In the rows, 128 means zero.
Known rows, with every step that occurs:
fevip -> tidib: [122 140 125 138 132 158 148 122 135 129 109 138 111 141 122 130 112 120
 102 120 127 134 146 137 150 127 110 140 119 135 125 110 127 133 141 123
 130 128 123 135 106 117 128 127 104 133 138 124 115 144 123 130 148 113
 124 153 114 137 146 116]
bakefam -> tidib -> zadig -> rifoz: [139 123 130 124 117 122 113 130 100 108 103 145 133 111 125 132 117 120
  66  90 118 176 116 153 106 129 144 120 132 142 142 104 164 148 135 123
 120 135 117 112 116 123 119 137 139 129 122 125 120 125 114  98 138 149
 141 134 111 121 126 135]
zadig -> tidib -> fidad: [135 127 130 128 140 111 122 115 176 119 130 120 110 136 125 130 135 130
 138 142 110 118 128 150  94 141 145 194 131 143 110 135 149 122 115 126
 135 115 125 128 151 141 130 130 110 130 127 102 125 131 116 120 131 132
 136 146 107 125 117 130]
lizi -> rifoz -> zadig -> tidib: [138 138 124 130 116 138  98 181  68 117 140 138 134 111 113 113 124 116
  81 100 114 121 115 113  56 127 101 137 133 133 123 116 124 129 124 126
 128 120 114 106 136 121 104 140 129 113 134 133 123 106 139 151 136 121
 137 137 107 102 135 144]
fidad -> rifoz -> zadig -> tidib: [140 131 132 132 117 149  95 152  76 127 134 127 133 126 123 131 126 122
  76 104 125 114 127 122  92 118 132 109 134 145 121 133 140 150 134 119
 118 139 121 104 136 136 102 142 148 102 136 132 113 101 131 156 115 114
 130 127 111 120 131 144]
rero -> tidib -> fevip: [108 143 133 133 150 160 157 144 190 119 119 132 133 125  99 126 127 123
 168 146 113 127 125  86 144 136 118 157 119 126 135 112 153 117 134 121
 119 110 161 126 142 122 143 123 133 142 124 112 125 142 117 126 144 116
 126 122 145 132 119 106]
tidib -> bakefam: [116 119 108 130 118 130 143  86 211 133 141 112 148 133 184 116 111 104
 140 125 149 136 146 150 165 118 126 142 130 112 134 120  88 119 136 136
 144 139 130 127 138 142 119 132 127 138 137 139 121 128 154 117 130 140
 131 125 127 133 158 107]
rero -> tidib -> fidad -> rifoz -> zadig: [141 117 142 130 113 111 104 180  28 138 148 120 128 135 121 136 131  97
 142 136 146 152 120 126 107 132 141 121 145 132 111 140 172 136 128 124
 135 136 140 143 152 146 121 132 138 108 131 134 118 101 114 154 102 118
 145 141 114 121 113 157]
rero -> tidib: [116 126 124 132 143 145 141 116 165 123 121 136 115 136 108 129 123 114
 123 135 126 138 135 131 151 130 125 138 118 132 124 125 134 123 146 121
 123 122 135 135 106 126 137 128 109 140 143 132 123 146 122 136 148 113
 122 152 119 132 126 118]
tidib -> fidad -> rifoz: [134 108 129 131 110 103 104 133  99 141 149 106 139 132 147 132 126 151
 149 133 141 116 135 153 133 127 153 114 138 136 113 112 117 122 125 135
 148 140 115 138 152 150 131 137 145 136 133 118 125 104 138 137  95 131
 129 122 109 141 107 148]
zadig -> tidib -> rero -> rifoz -> fidad: [143 132 144 107 144  80 128 129 118 123 136 122 109 115 103 130 167 175
 154 165 117  77 113 138 130 139 140 132 127 124 140 168 116 120 113 128
 134 124 112 123 103 129 140 119 106 128 121 119 164 142 126 134 134 129
 115 123 160 128 110 138]
fevip -> tidib -> zadig: [128 135 130 132 117 144 160 124 110 126 107 140 103 142 141 126  91 103
 123 100 114 152 139 154 134 132 131 133 132 133 133 103 149 147 135 120
 124 127 138 134  99 109 118 126 122 132 128 117 118 158 104 110 139 126
 130 152 129 135 151 115]
fevip -> tidib -> rero -> rifoz -> zadig: [135 139 139 128 127 118 156 142  39 132 117 132 119 122 133 126 131 118
 132 119 140 118 125 131 136 125 114  91 129 106 136 145 121 143 125 133
 143 136 128 147 129 101 120 121 115 101 115 134 143 124 112 130 135 113
 133 121 143 117 148 141]
fidad -> rifoz -> rero: [119 100 130 136 120 128 111 155 122 147 118 137 164 139 150 126 131 171
  99 114 153 111 130 126 123 111 128  79 124 131 116 129  84 126 136 139
 118 143 106 121 114 129 128 126 157 118 143 135 137 119 151 143  90 131
 109  82 114 136 122 147]
bakefam -> tidib -> rero -> rifoz: [132 129 134 119 141 114 147  72 123 121 105 125 124 113 112 129 147 137
 129 132 155 114 115 139 148 130 133 110 114 122 144 145 116 126 125 137
 138 129 118 141 125 101 136 123 106 134 116 120 145 127 117 131 117 123
 126 122 131 126 112 141]
rero -> rifoz -> zadig -> tidib -> bakefam: [138 121 124 118 123 121 129 105  76 114 155 106 132  99 160 121 127  92
 128 124 121 123 124 123 127 120 124 133 137 106 136 158 130 142 131 125
 148 141 134 101 121 129 103 136 115  88 118 148 123 114 139 115 143 134
 143 137 128 112 145 144]
tidib -> zadig: [117 120 118 133 113 124 131 100 154 133 115 133 125 139 161 118  91 119
 119  99 123 138 134 163 129 126 143 105 133 126 130  93 114 131 129 130
 122 132 133 130 113 118 115 130 148 145 134 118 117 147 124 110 119 142
 123 129 137 132 155 112]
fidad -> rifoz -> zadig: [128 124 122 137 101 139  90 153  68 147 141 124 151 133 145 123 107 121
  73 104 155 128 136 131 129 111 121  65 132 129 118 111 106 137 136 129
 129 148 118 126 144 133 103 141 164 117 139 143 108  97 145 157  98 122
 125 117 117 124 147 138]
lizi -> rifoz -> rero -> tidib: [120 107 133 130 135 126 131 187  84 127 116 153 150 119 112 116 145 145
 133 121 136 126 108 101  86 129 102 129 123 127 126 134 111 110 137 136
 121 116 118 126  92 114 141 122 114 123 140 142 152 138 141 138 132 123
 121 114 111 113 109 156]
fevip -> tidib -> fidad: [134 135 132 134 130 121 148 132 120 130 121 127 105 145 131 134 118 118
 136 139 128 147 138 150 131 142 125 173 132 133 112 117 153 126 123 130
 144 121 129 152 143 134 135 125 106 128 129 111 118 138 111 117 135 123
 139 154 107 134 130 126]
zadig -> tidib: [122 130 123 130 145 150 123 106 189 116 116 133 115 131 120 128 126 136
  92 123 106 108 135 141 119 130 132 160 119 144 122 128 128 130 134 122
 120 120 124 113 123 129 124 134 116 133 138 116 121 136 126 128 145 117
 123 143 112 128 131 114]
rero -> rifoz: [115 110 119 128 132 120 114  93 103 128 141 118 124 109 127 120 122 159
 117 132 131  97 134 140 160 116 127  78 117 116 128 117  95 121 137 132
 147 141 110 127 100 119 133 139 118 138 129 139 128 120 144 121 139 134
 114 135 125 138 127 139]
fidad -> rifoz -> rero -> tidib -> fevip: [117 115 151 133 141 149 147 195 118 129 114 140 159 128 109 133 154 160
 176 140 127 117 114  64 123 126 127 119 123 128 137 133 146 124 130 129
 106 124 146 118 132 123 145 117 153 112 124 121 144 128 125 136 111 119
 116  76 142 133 100 139]
tidib -> fevip: [107 143 122 137 135 156 134 129 217 130 120 128 146 127 136 120 113 146
 139 132 123 114 133  98 143 128 113 131 119 123 130  87 111 112 123 132
 125 119 141 123 162 124 134 127 153 155 122 108 118 130 139 120 127 133
 120 104 144 138 138 100]
rifoz -> zadig -> tidib: [131 142 123 133 132 149 110 134 150 122 121 139 124 135 127 124 114 103
  66 112 119 132 129 131  91 125 114 143 126 138 115 133 134 138 126 122
 115 127 129 110 136 125 103 134 132 114 135 130 111 125 127 137 137 119
 132 137 115 112 152 122]
fidad -> tidib: [121 130 110 131 131 149 126  69 180 129 123 131 115 138 119 137 120 112
 123 118 120 142 142 138 134 126 141 124 121 136 123 130 124 132 130 126
 118 123 123 140 125 128 136 130 123 150 129 136 121 133 129 120 131 130
 129 147 118 135 125 113]
bakefam -> tidib: [123 137 120 131 134 151 122  85 186 126 101 138 126 135 107 131 121 112
  67 120 144 152 133 136 138 129 111 142 114 144 124 112 132 126 132 130
 120 123 126 132 132 118 125 131 118 145 140 125 106 133 124 132 125 125
 132 150 104 129 130 121]

Rows:
[123 114 127 122 137 100 146  92 131 132 127 117 133 113 142 120 136 166
 154 132 144  80 127 152 166 122 142  87 120 106 140 133  76 118 127 141
 144 136 111 141 122 111 139 125 122 140 117 121 156 126 134 130 125 126
 114 103 149 134 129 132] | tidib -> rero -> rifoz
[107 128 140 135 158 149 160 176 197 127 100 152 153 134 116 126 144 142
 167 145 120 134 114  67 122 133 109 152 118 123 131 136 140 112 123 132
 103 109 156 121 133 113 146 110 141 127 126 114 141 156 119 116 133 127
 118  86 142 127 121 119] | rifoz -> rero -> tidib -> fevip
[135 137 118 127 123 139 135 120 168 121 140 120 141 129 170 122 117  76
 109 115 134 147 134 131 112 123 118 173 139 120 129 144 128 137 128 125
 130 132 141 107 152 139  97 130 127  99 132 138 111 126 136 124 138 130
 146 133 124 109 165 115] | rifoz -> zadig -> tidib -> bakefam
[126 124 127 127 125 100 130 123  97 140 130 121 135 117 150 116 125 137
 128 120 155 109 120 139 136 118 123  65 127 101 130 145  88 127 121 141
 140 140 119 142 137 109 117 124 139 120 119 134 142 114 133 135 114 125
 125  95 152 115 150 135] | tidib -> rero -> rifoz -> zadig
[127 133 119 125 135 125 153  69 215 133 111 128 132 140 135 135 136 122
 163 120 138 131 131 152 129 130 157 132 123 125 134 151 105 129 120 135
 117 119 130 154 147 119 141 116 122 150 117 122 147 139 117 126 121 122
 127 115 140 129 126 105] | fidad -> tidib -> rero
[129 109 135 125 129 112 130 160  82 108 122 140 123 116 125 129 119 127
 127 104 102 158 120 151 114 130 159 115 137 132 142 114 166 146 148 116
 122 133 131 113  92 130 131 135 132 126 124 133 137 137 110 105 167 136
 132 135 128 124 123 134] | rero -> tidib -> zadig -> rifoz
[118 148 132 131 149 165 142 132 215 112 113 129 129 123 111 126 131 146
 138 133  94 102 125  94 118 136 126 175 120 136 132 110 143 123 120 122
 118 108 144 106 155 125 130 126 137 133 117  95 125 134 119 120 138 123
 125 114 138 129 124 103] | zadig -> tidib -> fevip
[132 142 133 114 129 112 115 116  94 128 154 118 110 108  83 138 153 158
 187 171 100 118 114  78 147 138 127 110 127 123 139 140 149 117 104 125
 125 116 135 129 122 130 154 124 133 145 102 134 137 128 130 110 125 155
 123 130 165 142  98 128] | rero -> rifoz -> fidad -> tidib -> fevip
[137 109 141 126 127 110 119 151  70 129 148 113 123 131 114 139 140 134
 172 148 132 133 127 138 137 135 156 139 136 138 120 130 162 127 134 123
 139 132 133 143 131 149 142 132 123 126 130 120 128 113 116 146 113 118
 135 147 114 136  91 151] | rero -> tidib -> fidad -> rifoz
[123 100 140 131 137 133 130 161  91 137 117 142 148 139 119 136 145 148
 133 126 140 123 123 109 127 118 131 106 124 136 126 151 129 130 145 128
 112 135 127 124  97 128 138 122 133 110 143 139 143 132 133 149 115 115
 111 104 115 131 105 152] | fidad -> rifoz -> rero -> tidib
[142 138 130 133 128 112 109 149 133 127 130 127 116 138 137 128 126 103
 108 130 123 144 123 139  76 138 125 175 138 135 105 141 159 129 109 129
 129 120 133 127 165 138 109 129 130 110 128 112 114 121 115 123 123 130
 146 141 111 110 140 133] | rifoz -> zadig -> tidib -> fidad
[129 144 133 132 138 140 176 124 170 130  99 136 122 146 138 129 126 128
 140 120 141 121 140 147 149 132 130 147 122 122 135 124 112 133 129 131
 129 123 129 153 132 113 134 114 109 132 128 111 142 149 111 134 134 105
 126 121 136 132 143 108] | fevip -> tidib -> rero
[118 122 119 124 134 135 159  98 178 120 138 117 133 128 154 126 122  84
 167 137 139 154 136 135 166 126 128 164 131 116 139 138 129 123 147 125
 138 131 147 129 117 142 131 126 100 131 137 143 124 144 130 122 153 124
 136 149 134 130 137 116] | rero -> tidib -> bakefam
[142 136 120 118 105 106  90 140  75 134 157 132 118 123  89 129 141 139
 130 138 121 139 122 119  93 136 114 127 133 140 127 124 122 114 115 129
 127 115 104 135 108 138 141 130 118 153 131 152 135 125 148 145 123 148
 131 155 130 127  99 137] | lizi -> rifoz -> fidad -> tidib
[132 127 124 124 119  89  75 174 121 132 156 139 135 123 123 128 137 180
  69 142 127 131 131 146 128 124 121 108 131 136 121 117 111 116 129 128
 130 139  90 112 114 156 136 137 142 141 141 148 135 121 154 122 149 155
 121 124 132 134 125 125] | zadig -> rifoz -> fidad
[128 124 104 122 117 138 150  50 197 127 141 111 130 134 166 133 119  83
 159 125 133 159 142 138 153 124 144 154 133 117 136 140 117 133 131 130
 131 129 136 134 133 140 129 128 115 137 123 149 122 128 138 106 132 142
 140 143 126 132 141 107] | fidad -> tidib -> bakefam
[142 138 145 115 132  87 149 146  63 136 130 124 102 126 109 132 153 161
 157 163 137 104 125 138 159 136 118 115 128 117 140 150 118 124 119 131
 141 128 117 147  90 119 145 114  98 126 123 130 156 146 119 129 135 126
 118 130 162 138 122 134] | fevip -> tidib -> rero -> rifoz -> fidad
[150 132 141 136 101 124 117 183   4 142 137 119 119 138 136 138 120 106
 124 120 142 153 132 134 111 130 125 122 146 138 111 124 163 146 123 125
 141 140 129 146 160 140 113 131 137 100 128 126 109 101 114 141 101 119
 148 140 107 126 127 154] | fevip -> tidib -> fidad -> rifoz -> zadig
[126 120 126 118 122  89  91 118  78 140 158 122 114 120 114 124 134 174
 114 162 137 100 128 134 167 125 112  88 124 124 124 132 103 110 124 131
 143 137 105 129  87 134 137 134 119 143 137 148 131 130 152 125 131 147
 110 142 143 142 121 140] | rero -> rifoz -> fidad
[135 148 141 132 120 166 111 177 105 122 132 123 146 115 116 130 132 129
 126 116 107 111 119  75  90 125 129 127 133 136 132 117 154 145 120 119
 113 127 146  98 172 132 109 134 171 102 117 108 115  99 125 144 106 118
 131 100 136 118 124 130] | fidad -> rifoz -> zadig -> tidib -> fevip
[137 135 111 114 110 108 131  79 181 137 160 114 118 140 148 137 134  95
 164 154 135 163 137 137 154 132 134 159 139 123 133 156 128 121 116 129
 127 129 133 134 121 156 134 120 114 141 129 158 124 142 147 113 125 157
 138 153 143 136 133 107] | rifoz -> fidad -> tidib -> bakefam
[116 146 119 133 133 162 143  95 199 124 118 126 131 128 116 135 124 121
 171 130 105 135 130  89 134 133 131 144 120 128 134 112 142 126 115 126
 111 110 149 133 159 122 142 124 143 151 110 114 122 128 122 110 124 136
 129 119 140 136 123 100] | fidad -> tidib -> fevip
